Each row was made from one walk, in order. Every step used is in the known rows, and no mark comes twice. Write each row's walk.
Known rows
seti nozuz bikaz kikod lopa: [ 18.7  14.1  18.1  21.6 -12.5 -16.8 -30.6  17.2  11.2 -48.2 -22.8 -21.1
 -11.0 -69.7 -21.8   4.9   9.2  58.7  17.4 -27.2 -51.7  41.9  33.0  -1.0]
rupes nozuz bikaz kikod fakar: [ 43.3  23.2  48.8  10.0   4.8 -24.1 -21.9  26.0  13.3 -41.8 -10.7 -42.5
 -12.4 -65.1 -37.7  -2.0  -0.4  49.4  11.7 -12.3 -53.0  35.0  37.0   3.6]
seti nozuz: [ 38.3  -3.3   2.3  34.0  -2.8  -9.6 -24.4  56.9  -7.9 -19.9  -4.7 -11.3
 -13.4 -24.9   8.9  -2.2   5.1  33.7  -1.5 -23.6 -25.1  41.5  25.4  -4.0]
nozuz bikaz tela: [ -4.9   8.5  38.4  14.1 -18.7  10.4  18.7   7.2  22.6 -11.3 -20.8 -22.0
  -3.5 -59.6   5.8  -5.8   6.6  60.8  11.4 -21.1   0.7  51.9  28.6  18.8]
bikaz kikod lopa: [ 28.6  31.2  16.1  29.1 -12.0 -21.0 -21.8  19.7   6.5 -51.0 -22.8 -23.3
  -1.4 -42.9 -10.1   1.4   3.7  36.7 -11.5 -18.8 -22.8  25.5   9.5  -9.4]
seti nozuz bikaz kikod fakar lomug: [ 26.2  12.4  35.8   6.9  -9.5 -29.1 -25.6  57.4   8.3 -34.0 -25.7 -22.8
 -29.5 -62.7 -34.9 -10.8  18.5  77.2  -4.8  13.5 -45.5  43.5  34.4   9.6]
lopa lomug: [ 21.8  -0.1  19.3  40.5   3.0  -2.7  -8.4  41.0   7.6  -2.2  -4.2 -26.9
  -3.5 -32.8   5.3 -11.4  13.7  21.1  -6.3   8.8  -0.7  15.1  18.6 -26.1]
rupes nozuz bikaz kikod lopa lomug fakar: [ 38.7  21.3  39.9  48.8   6.7 -26.4 -40.3  14.6  10.7 -13.6 -15.9 -59.7
  -8.2 -59.6 -46.9   4.5  21.3  13.0  37.4   4.8 -29.9  26.4  40.4 -16.1]
tela seti nozuz bikaz kikod fakar lomug: [ 15.3  25.5  50.7 -12.2 -10.0 -31.7 -43.6  46.4  14.4 -45.7 -18.7 -13.2
 -42.4 -63.0 -25.0 -14.0  12.3  82.9 -34.7   0.6 -37.2  29.8  50.9  15.7]
nozuz bikaz tela seti: [-19.1  21.2  52.8  -1.7 -21.2  11.3   4.6  -7.1  25.2 -22.1 -15.4 -12.4
 -17.1 -59.6  17.3  -9.0   1.4  69.0 -18.2 -35.8   7.0  37.3  47.1  23.5]
lomug lopa kikod bikaz: [ 12.5  41.2  -0.1  -2.9   7.1   0.8 -31.1  44.2  -9.2 -30.7   2.9  -7.7
 -14.4 -24.7  -9.2  -4.7 -12.6  47.6  -0.1 -40.2 -17.4  12.0   2.0 -26.1]
nozuz bikaz kikod fakar: [ 28.3  18.9  51.7   2.4  -9.9 -13.4 -11.6  16.8  22.5 -50.1 -13.6 -29.4
  -5.6 -77.9 -23.7 -13.4   3.2  63.9 -12.4   0.9 -31.5  24.7  20.8   4.0]
kikod fakar lomug bikaz tela: [ 19.3  24.9  39.4  12.8  -4.5  -2.0  13.6  42.6  27.2   0.2 -30.5 -12.1
  -4.5 -40.6 -19.2 -18.5  14.5  40.5  -1.7  17.2  -5.8  40.4  38.8  -0.3]
lopa kikod fakar lomug: [ 58.0  28.6  16.1  19.0   5.2  -0.6 -11.2  67.1 -16.7 -12.9 -23.6 -25.3
 -27.2 -35.5 -11.4 -21.3   6.6  17.3 -13.4  18.2 -11.7  16.2  -2.7 -14.4]
seti tela bikaz: [  7.8  -8.4  38.4   9.8 -12.4  33.6 -30.9  44.0  13.3 -13.6 -26.0 -11.5
  -3.4 -38.9  26.0  -8.1   7.3  61.3  -8.1 -37.5 -11.2  37.6  22.2   2.5]
kikod lopa lomug: [ 29.3   9.7  15.8  51.3   6.2  -1.5 -12.2  21.9   7.4 -14.4 -13.2 -29.9
   1.5 -32.3   0.6 -15.2  18.7   1.2   0.7  22.8 -13.7   8.6  15.9 -41.7]
tela seti nozuz bikaz kikod: [ -2.7  12.4  34.5  -5.9 -20.0 -18.4 -36.5  23.0  18.0 -49.0  -6.1  -9.4
 -30.8 -73.2  -9.0   4.4  -0.9  78.7 -19.3 -52.7 -28.1  35.9  54.0  17.7]
fakar lomug bikaz kikod: [  1.3  21.1  27.8  17.2  -7.0 -30.6 -16.0  47.6  21.3  -6.2 -30.2  -8.6
   4.1 -61.1 -22.0   6.5  21.0  47.1 -11.1 -27.7  -0.1  44.2  35.1  -3.9]
kikod bikaz nozuz: [  3.9   1.7  29.1  15.3  -8.8  -2.3 -27.7  31.2   0.4  -8.5   0.2  -9.1
 -19.8 -27.8  -0.5 -18.8   6.7  66.9  -5.1 -17.6 -24.9  33.9  32.0  13.4]
rupes nozuz: [ 48.8   9.6  11.7  40.9  11.5 -15.7 -22.9  43.7 -11.3  -9.1  -5.3 -28.5
  -3.1 -20.2   0.2   5.6   5.1  15.4   7.0 -29.0 -24.0  43.0  30.7  -9.8]
rupes nozuz bikaz kikod lopa: [ 25.0  24.5  28.8  28.9   5.0 -24.5 -30.3   5.4   7.1 -38.3 -22.2 -36.8
  -3.9 -62.4 -28.3  11.4   7.6  34.4  26.6 -31.0 -51.6  40.8  38.2  -6.0]
fakar lomug: [ 25.1  10.1  20.0  33.0   0.8 -21.1 -16.3  54.7  -8.5   1.6 -26.5 -14.3
  -2.3 -23.3  10.3  -6.3  28.3  30.3 -23.7  -1.8   2.5  41.0  10.7  -7.4]
lopa lomug bikaz: [ 11.7  -4.4  25.4  37.1   8.8   3.4  -3.6  31.3  25.7  10.7  -4.6 -16.6
  12.9 -54.1  -8.7  -8.8  14.3   5.1   9.4  -3.3  -1.2  15.9  44.5 -36.8]
lomug lopa kikod: [ 29.9  38.0  -6.4  15.9   3.3  -3.0 -12.9  50.6 -13.4 -21.4  -1.3 -15.3
  -9.7 -28.8   2.8   0.0 -16.3  19.6   2.4 -45.8  -5.3  18.4  -8.6 -17.1]
tela bikaz kikod: [ 11.7   8.9  37.4   5.8 -22.4  -1.6 -31.9  24.2  32.9 -36.6 -20.1 -12.7
  -1.9 -62.3 -13.0  18.2   4.7  62.7 -15.4 -45.7 -12.5  34.3  26.1   4.9]
kikod fakar: [ 58.2  14.0  33.0  25.0   2.1  -3.1 -11.9  39.3   1.7 -33.9  -8.0 -22.7
  -1.0 -31.3   0.2 -21.8   2.3  24.3 -24.8  12.3 -20.5  18.4  11.1 -13.1]

Which walk is each row?
[  0.5  34.9   1.7  -5.9  -3.7   0.8 -25.8  45.7 -11.2 -12.4   8.5 -10.0
 -34.4 -26.7  -9.9 -13.9 -16.0  58.9  14.2 -39.5 -25.7  19.0   9.2   7.4] => lomug lopa kikod bikaz nozuz
[ 11.1   0.4  35.9   6.0  -6.9   0.5 -34.6  23.5   8.0 -28.7  -4.3  -2.2
 -22.8 -58.5  12.6  -4.1   4.6  53.3 -18.5 -36.0 -21.3  37.2  56.5   5.7] => tela seti nozuz bikaz
[ -6.0  37.6   0.3  -2.8   0.4 -14.3 -29.1  66.9 -16.5   7.7  -6.6  -8.2
 -39.6 -19.6 -13.4 -11.6   1.6  65.4   7.7 -23.5 -18.0  27.9  10.0   8.3] => fakar lomug lopa kikod bikaz nozuz
[ 18.2  29.3  23.8  25.4  -5.6 -14.3 -15.2  11.3  26.1 -39.5 -23.2 -12.5
  14.3 -66.5 -22.9   6.1   6.2  23.8   3.5 -32.6 -23.1  27.1  34.5 -21.6] => lomug bikaz kikod lopa
[ 23.5 -12.5  20.6  22.9  -4.0  -0.5 -22.7  34.8   1.2 -15.6 -10.5 -13.2
  -7.2 -59.8   2.1  -1.9  11.3  44.8  11.7 -23.0 -29.3  52.0  39.0  -0.1] => seti nozuz bikaz
[  5.5  22.6  32.9   4.3 -14.0 -17.1 -46.3   6.3  17.6 -60.9 -15.2 -11.3
 -26.3 -69.4 -13.3   1.6   3.2  65.9 -10.5 -38.3 -42.3  30.0  51.4   4.9] => tela seti nozuz bikaz kikod lopa
[-18.9  55.8  -1.9  -7.3  -8.9  -3.5  -7.1  54.1  -3.3  -6.1 -16.8  -9.1
 -34.7  -5.4 -15.6  -4.8  -2.1  74.0   7.2 -25.9  -3.1  34.1   1.2  -3.3] => fakar lomug lopa kikod bikaz tela
[ 29.4   2.1  32.8  30.2  12.0  -7.6 -20.0  21.8  -2.6  -6.5 -10.7 -29.6
   2.7 -54.1  -5.2   4.1  13.2  21.8  20.7 -30.4 -30.2  52.2  42.5  -3.6] => rupes nozuz bikaz
[ -1.2  17.7  23.7  39.4  -2.6  16.9  19.4   8.9  39.4   0.5 -19.3 -22.3
   9.2 -46.4 -14.6 -12.5  10.9  13.1  30.3   8.0  -7.5  22.3  44.1 -25.8] => kikod lopa lomug bikaz tela
[ 56.8  47.5   6.6   4.3   6.8  -0.6 -13.2  51.4  -7.3 -38.4   2.2 -20.0
 -13.1 -28.1  -9.1 -16.1 -22.1  19.4  -4.8  -6.6 -18.7   1.7 -10.7 -23.8] => lomug lopa kikod fakar
[ -8.7  19.5  18.7  21.1  -7.1  13.0 -10.7  16.6  37.7 -15.1  -9.1  -8.4
 -23.3 -37.2 -11.6 -11.6   2.5  32.0  16.6 -10.5 -20.2  19.9  75.0 -14.6] => kikod lopa lomug bikaz tela seti nozuz
[  7.3 -11.5  36.7  13.1 -16.9  11.8 -23.6  27.8  19.3  -1.3 -10.9  -9.2
 -10.3 -54.5   6.4   2.3   8.3  52.0  -0.6 -33.8 -12.9  44.4  37.9  26.4] => tela bikaz nozuz
[  4.9  -2.5  25.9  42.7   4.1   5.6  -1.5  19.5  24.1  14.1  -7.8 -19.1
   0.4 -54.8 -14.1 -18.0  15.5   3.0  32.2  10.2 -21.7  18.9  52.2 -14.1] => kikod lopa lomug bikaz nozuz
[ 35.5  31.5  34.5  15.6  -7.6 -37.7 -18.7  59.2   5.6 -34.3 -27.6 -26.0
 -16.0 -37.6 -23.5 -13.2  14.4  56.9 -32.6  18.8 -19.7  26.4   8.6   0.0] => bikaz kikod fakar lomug
[ 12.6  42.4  41.9  -6.9  -2.1 -45.6 -15.6  40.4  15.7 -36.7 -18.7 -21.0
  -7.6 -55.2 -29.9 -10.9  12.7  72.3 -17.9   6.2 -27.1  33.0  14.2  -0.3] => nozuz bikaz kikod fakar lomug lopa
[  9.9  18.5  54.2  -9.1 -17.4   0.5 -33.2  65.9  18.2 -31.9 -40.1 -22.8
 -22.4 -45.1 -12.1 -16.7  15.0  89.1 -22.0  -2.9 -30.1  31.3  15.8  10.9] => seti tela bikaz kikod fakar lomug
[  4.2  18.6  15.7   8.5 -22.2   0.3 -15.4  38.9  11.9 -28.4  -5.2  -5.1
 -40.0 -17.5  15.8  -6.7 -10.3  65.2 -14.0 -40.2 -10.2  39.8  45.0  23.5] => bikaz tela seti nozuz
[ -1.5   8.9  28.7  26.1  -3.8 -12.0  -5.5  32.0  35.7 -10.9  -7.5 -21.3
   4.5 -65.7 -28.9  -0.5   8.1  29.4   8.1 -18.7  -7.0  17.5  41.8 -23.3] => lopa lomug bikaz kikod
[ 33.2  25.1  45.4  12.6   7.0 -40.6 -24.5  44.1   5.4 -23.0 -24.7 -40.3
 -19.9 -57.0 -42.6  -1.8  18.9  51.5   3.1   5.6 -45.5  43.8  37.2   5.0] => rupes nozuz bikaz kikod fakar lomug
[  7.8   1.9  22.3  13.0 -16.4 -16.9 -24.2  35.2  13.4 -36.8 -12.5 -19.5
 -19.5 -70.9 -19.4   8.6   6.4  73.4  11.2 -35.6 -36.8  49.4  36.5  12.4] => seti nozuz bikaz kikod
[ 20.5   6.3  24.1  44.0  13.6   8.4  -9.5  16.2  26.3  -4.1 -12.6 -17.5
  20.6 -53.9 -13.1 -11.0  19.2 -10.6  15.4  11.8 -13.9  10.3  40.3 -50.0] => kikod lopa lomug bikaz
[ 21.4  18.9  42.1  14.2  -0.9 -10.6  -5.3  36.6  40.4 -27.7  -4.1 -27.7
   0.0 -66.6 -39.6 -15.6   4.1  31.3   0.4  18.3 -24.5   3.7  38.8 -25.5] => lopa lomug bikaz kikod fakar
[ 40.5  37.4  23.1  15.2   9.7 -35.8 -18.7  65.8  -4.1 -17.6 -13.6 -14.2
  -2.1 -11.3  -5.7 -19.3  13.1  36.7 -30.8  20.3 -15.8  22.9   3.3 -19.1] => kikod fakar lomug lopa
[ -8.9   4.6  40.5  -1.4 -25.1  15.1 -30.4  43.3  21.3 -34.6 -27.1 -16.6
 -13.4 -52.4   4.7   1.4   2.3  90.2 -10.3 -50.8 -18.4  37.0  19.5  15.2] => seti tela bikaz kikod
[ 10.8  25.3  35.1  -3.6  -8.2  -5.6 -12.4  53.3  25.9 -14.9 -19.1   2.5
 -33.0 -31.2 -15.6 -17.5   3.7  53.5 -16.1  -3.3 -18.1  37.7  69.7   9.0] => kikod fakar lomug bikaz tela seti nozuz
[ 46.6  27.0  24.7  12.5  10.7   8.7  -5.8  61.4   2.0  -0.5 -25.2 -14.2
  -9.4 -57.6 -22.8 -13.8   6.7   4.5   2.1   8.9  -8.7  16.9  22.6 -24.4] => lopa kikod fakar lomug bikaz
[ 31.2  18.2  27.5  12.8   1.6   6.7  -4.4  64.1   0.2  14.9 -18.8 -17.7
 -29.6 -63.2 -23.2 -22.1   5.2  19.6  19.2   4.6 -19.6  23.4  31.9  10.5] => lopa kikod fakar lomug bikaz nozuz
[ -7.8  16.2  24.6  22.5  -8.7  -4.0  14.7  40.5  23.7  15.8 -31.5  -6.7
   2.3 -39.2  -3.2  -2.1  19.6  42.2   6.3 -17.4  11.0  53.5  42.1   4.5] => fakar lomug bikaz tela
[ 32.2  14.2  45.6  32.6 -13.6  -4.8 -47.8  16.6  32.5 -27.6 -23.8 -38.3
  -0.4 -57.1 -33.4   6.8  19.1  27.3   2.6   5.4  -5.1   9.5  25.0 -19.6] => tela bikaz kikod lopa lomug fakar
[ 15.3  29.1   6.2  23.1   4.3 -38.2 -18.5  59.7  -7.8  -2.7 -16.9  -7.0
   2.5 -12.3   7.5  -3.3  18.6  35.7 -21.7 -12.3   2.4  38.4   5.8 -12.2] => fakar lomug lopa
[-14.1  27.5  37.7  21.2  -7.4  15.1   4.6  -6.7  42.6 -14.1 -14.0 -13.1
  -7.1 -46.6  -4.2 -15.3   5.3  17.7   0.3  -6.2   2.6   8.9  61.7 -21.3] => kikod lopa lomug bikaz tela seti
[ 45.8   2.7  29.8  52.4  -2.3  -7.5 -24.9  45.8   1.5   8.3  -7.5 -39.3
  -0.3 -26.8  -2.7 -13.9  17.9   8.8  -5.4  14.8  14.1  17.6  14.4 -21.9] => lopa lomug fakar
[ 10.5  32.5  24.3  26.9  -2.5 -29.5 -19.5  29.5  17.6 -19.9 -38.4 -10.9
   9.6 -57.1 -26.5   3.7  26.0  28.5  -3.8 -15.2 -15.8  35.2  34.2 -17.0] => fakar lomug bikaz kikod lopa
